Each row was made from one small tree. The marks that hang from a mark follow it in brackets, in the order of their numbers. Every link used is in the known rows. Write each row's tree.
(in the rows, 128 means zero)
Known rows:
z_651(z_440(z_942) z_455 z_548): [117 118  89 132 113 142 117 164 139 143 123 141 225 140 145 126 118 157
  84 131 154]
z_455(z_651 z_810(z_73 z_548)): [127 104 128 173 135 144 107 122 140 162 105 158 152 152 157  95 117 103
 113 209 138]
z_651(z_440 z_455(z_810(z_73 z_548))): [122 126 101 158 123 144 128 124 123 168 128 136 202 154 146 106 114 148
 105 180 128]
z_651(z_73 z_455 z_548): [150 142 104 163 120 148 103 158 140 136 139 133 194 143 151 123  80 140
  97 132 161]
z_651(z_440 z_455(z_5(z_73))): [132 155 111 147 145 167  95 131 155 146 143 146 219 169 170 146 101 156
  82 159 158]
z_651(z_440 z_455 z_548(z_810)): [104 114  90 164 109 153 136 130 121 150 138 138 188 133 148 143 107 165
 104 142 147]
z_455(z_5(z_548(z_810)) z_651(z_440)): [ 97 108 124 175 159 145 123 120 145 156 135 137 161 157 156 124 125 161
  95 205 158]
z_651(z_73 z_440 z_455 z_548(z_810)): [125 133  94 174 111 153 134 142 117 142 143 110 189 136 146 125  94 173
  99 135 152]
z_455(z_651 z_810): [140 122 134 172 156 137 101 131 171 141  92 192 137 149 148 106 108 104
  96 186 169]
z_651(z_440 z_455(z_5(z_73)) z_548(z_810)): [111 137  98 174 127 164 122 124 128 148 161 124 200 159 172 175  90 162
  86 162 155]
z_548(z_810(z_73 z_455(z_5 z_651(z_440(z_942))))): [ 95 102 106 145 143 159 142 126 118 171  95 152 218 158 178  92 147 138
 114 192 139]
z_440(z_651(z_73) z_942): [137 135  93 124 144 151  69 151 147 129  90 177 210 130 146  82 144 119
  97 106 156]
z_548(z_810): [104 101 101 158 134 162  97 106 136 145 112 194 179 132 172 121 148 106
 126 147 165]
z_440(z_651(z_455(z_810(z_73)) z_548) z_942): [123 141  91 145 136 139 104 160 123 160 110 178 195 133 131 123 100 131
  90 137 136]
z_5(z_73 z_548): [106 116 122 151 165 167  40 111 135 136 136 158 179 151 179 126 118 114
 112 163 184]
z_651(z_73 z_440(z_942)): [130 124 101 127 134 148  91 149 148 132 101 141 222 143 155  83 149 138
  91 124 168]
z_651(z_73 z_440 z_548): [129 120 110 152 121 140 106 134 150 135 125 112 191 147 148 127  96 159
  90 129 155]
z_942(z_440(z_651(z_73 z_455 z_548))): [149 147 101 146 111 145 115 156 129 127 121 145 191 128 123 139  82 148
  91 119 145]
z_548(z_810(z_73 z_455(z_5 z_651))): [106 107 118 167 149 164 128 109 125 174 106 174 186 160 187 109 121 115
 131 199 141]
z_440(z_651(z_548(z_810))): [ 98 101  88 156 125 150 100 111 130 144 115 180 167 122 148 146 118 131
 113 124 138]
z_942(z_440): [122 103 116 133 125 153 100 118 149 131 101 192 192 138 158 136 141 100
 111 149 172]
z_5(z_73 z_455(z_651(z_440(z_942)) z_810) z_548): [ 93 120 137 164 185 149  73 131 133 136 113 150 156 166 160  95  88 119
  75 195 195]

Write each row's tree:
[ 91 101  93 146 124 150 142  96 100 160 113 172 208 145 163 164 111 125
 124 159 125] : z_942(z_440(z_651(z_548(z_810(z_73 z_455(z_5))))))
[102 124  88 160 115 166 110 128 101 168 131 165 181 119 145 140 102 150
 121 131 119] : z_440(z_651(z_455 z_548(z_810(z_73))))
[133 152 100 159 148 136 115 155 151 139 140 138 214 172 158 157  88 143
  57 169 173] : z_651(z_440(z_942) z_455(z_5(z_73) z_810) z_548)
[137 144 120 168 174 148  79 111 171 137 124 188 181 175 180 152 104  95
  85 178 182] : z_455(z_5(z_73) z_810)
[120 127  93 122 126 154 107 158 143 144 110 164 233 140 149  99 144 148
  92 132 160] : z_651(z_440(z_942) z_455)
[100 112 131 190 164 161  89 124 118 140 129 146 138 147 165  83  89 114
 114 180 182] : z_5(z_455(z_651(z_73)) z_548(z_810))
[142 118 110 158 133 134 140 128 151 144 112 104 215 180 167  82 104 152
  97 192 134] : z_810(z_455(z_5 z_651(z_73 z_440)) z_548)
[154 161  96 164 141 116 142 176 157 139 134 124 218 169 139 129  87 156
  54 158 168] : z_651(z_73 z_440(z_942) z_455(z_5 z_810) z_548)
[142 147  96 132 128 153 104 171 139 136 114 135 231 143 146  80 132 154
  88 124 163] : z_651(z_73 z_440(z_942) z_455)
[134 105 111 152 123 143 126 125 133 140  99 105 199 160 160  60 109 150
 111 176 135] : z_810(z_455(z_651(z_73 z_440)) z_548)
[120 115  98 158 114 149 117 123 116 126 112 152 168 118 138 142 113 129
 107 124 150] : z_942(z_440(z_651(z_73 z_548(z_810))))
[101  92 125 179 119 164 111 124 120 164 121 150 143 129 164 131 110 123
 123 178 141] : z_455(z_651(z_548(z_810(z_73))))
[165 167  88 170 146 125 121 144 154 142 130 156 201 165 137 109  93 135
  80 164 134] : z_440(z_651(z_73 z_455(z_5 z_810(z_548))))
[132 123 116 161 151 136 109 136 161 138 112 133 189 177 166 111 127 120
  65 214 160] : z_455(z_5(z_73) z_651(z_440(z_942)) z_810(z_548))
[136 131 101 149 130 142  83 136 148 132 115 149 180 134 139 125  93 140
  97 110 143] : z_440(z_651(z_73 z_548))
[161 170  86 161 151 118 119 178 155 136 122 160 206 157 131 127  83 137
  60 139 155] : z_440(z_651(z_73 z_455(z_5 z_810) z_548) z_942)
[126 106 118 161 141 132 127 130 162 148 112 160 189 171 171 137  81 124
  99 187 151] : z_810(z_455(z_5 z_651(z_548)))
[158 168  90 146 155 138  94 170 142 134  96 183 198 138 129  79 115 125
  82 124 161] : z_440(z_651(z_73 z_455(z_810)) z_942)
[ 99 103 124 177 123 152 142 122 137 171 133 123 166 152 160 150 104 161
  98 193 129] : z_455(z_5 z_651(z_440 z_548(z_810(z_73))))
[135 147 112 175 143 134 127 143 148 168 144 163 191 166 155 163  73 129
  88 181 148] : z_651(z_455(z_5 z_810(z_73)) z_548)
[136 124 107 140 117 141 102 134 138 122 108 150 181 129 132 141  99 131
  95 119 149] : z_942(z_440(z_651(z_73 z_548)))
[131 132 126 150 165 135 102 166 160 140 124 111 196 165 149  87 124 158
  70 185 172] : z_455(z_5(z_548) z_651(z_73 z_440(z_942)))
[ 90  95 118 155 134 169 130 104 107 171  93 149 180 143 170  88 126 147
 136 180 133] : z_548(z_810(z_73 z_455(z_651(z_440))))
[141 124 121 140 135 150 100 165 156 133  92 129 190 143 146  69 136 144
  84 150 165] : z_455(z_651(z_73 z_440(z_942)))
[118 104 108 161 133 142  99 107 133 160 115 168 184 152 165 109 130  97
 119 182 142] : z_455(z_810(z_73 z_548))
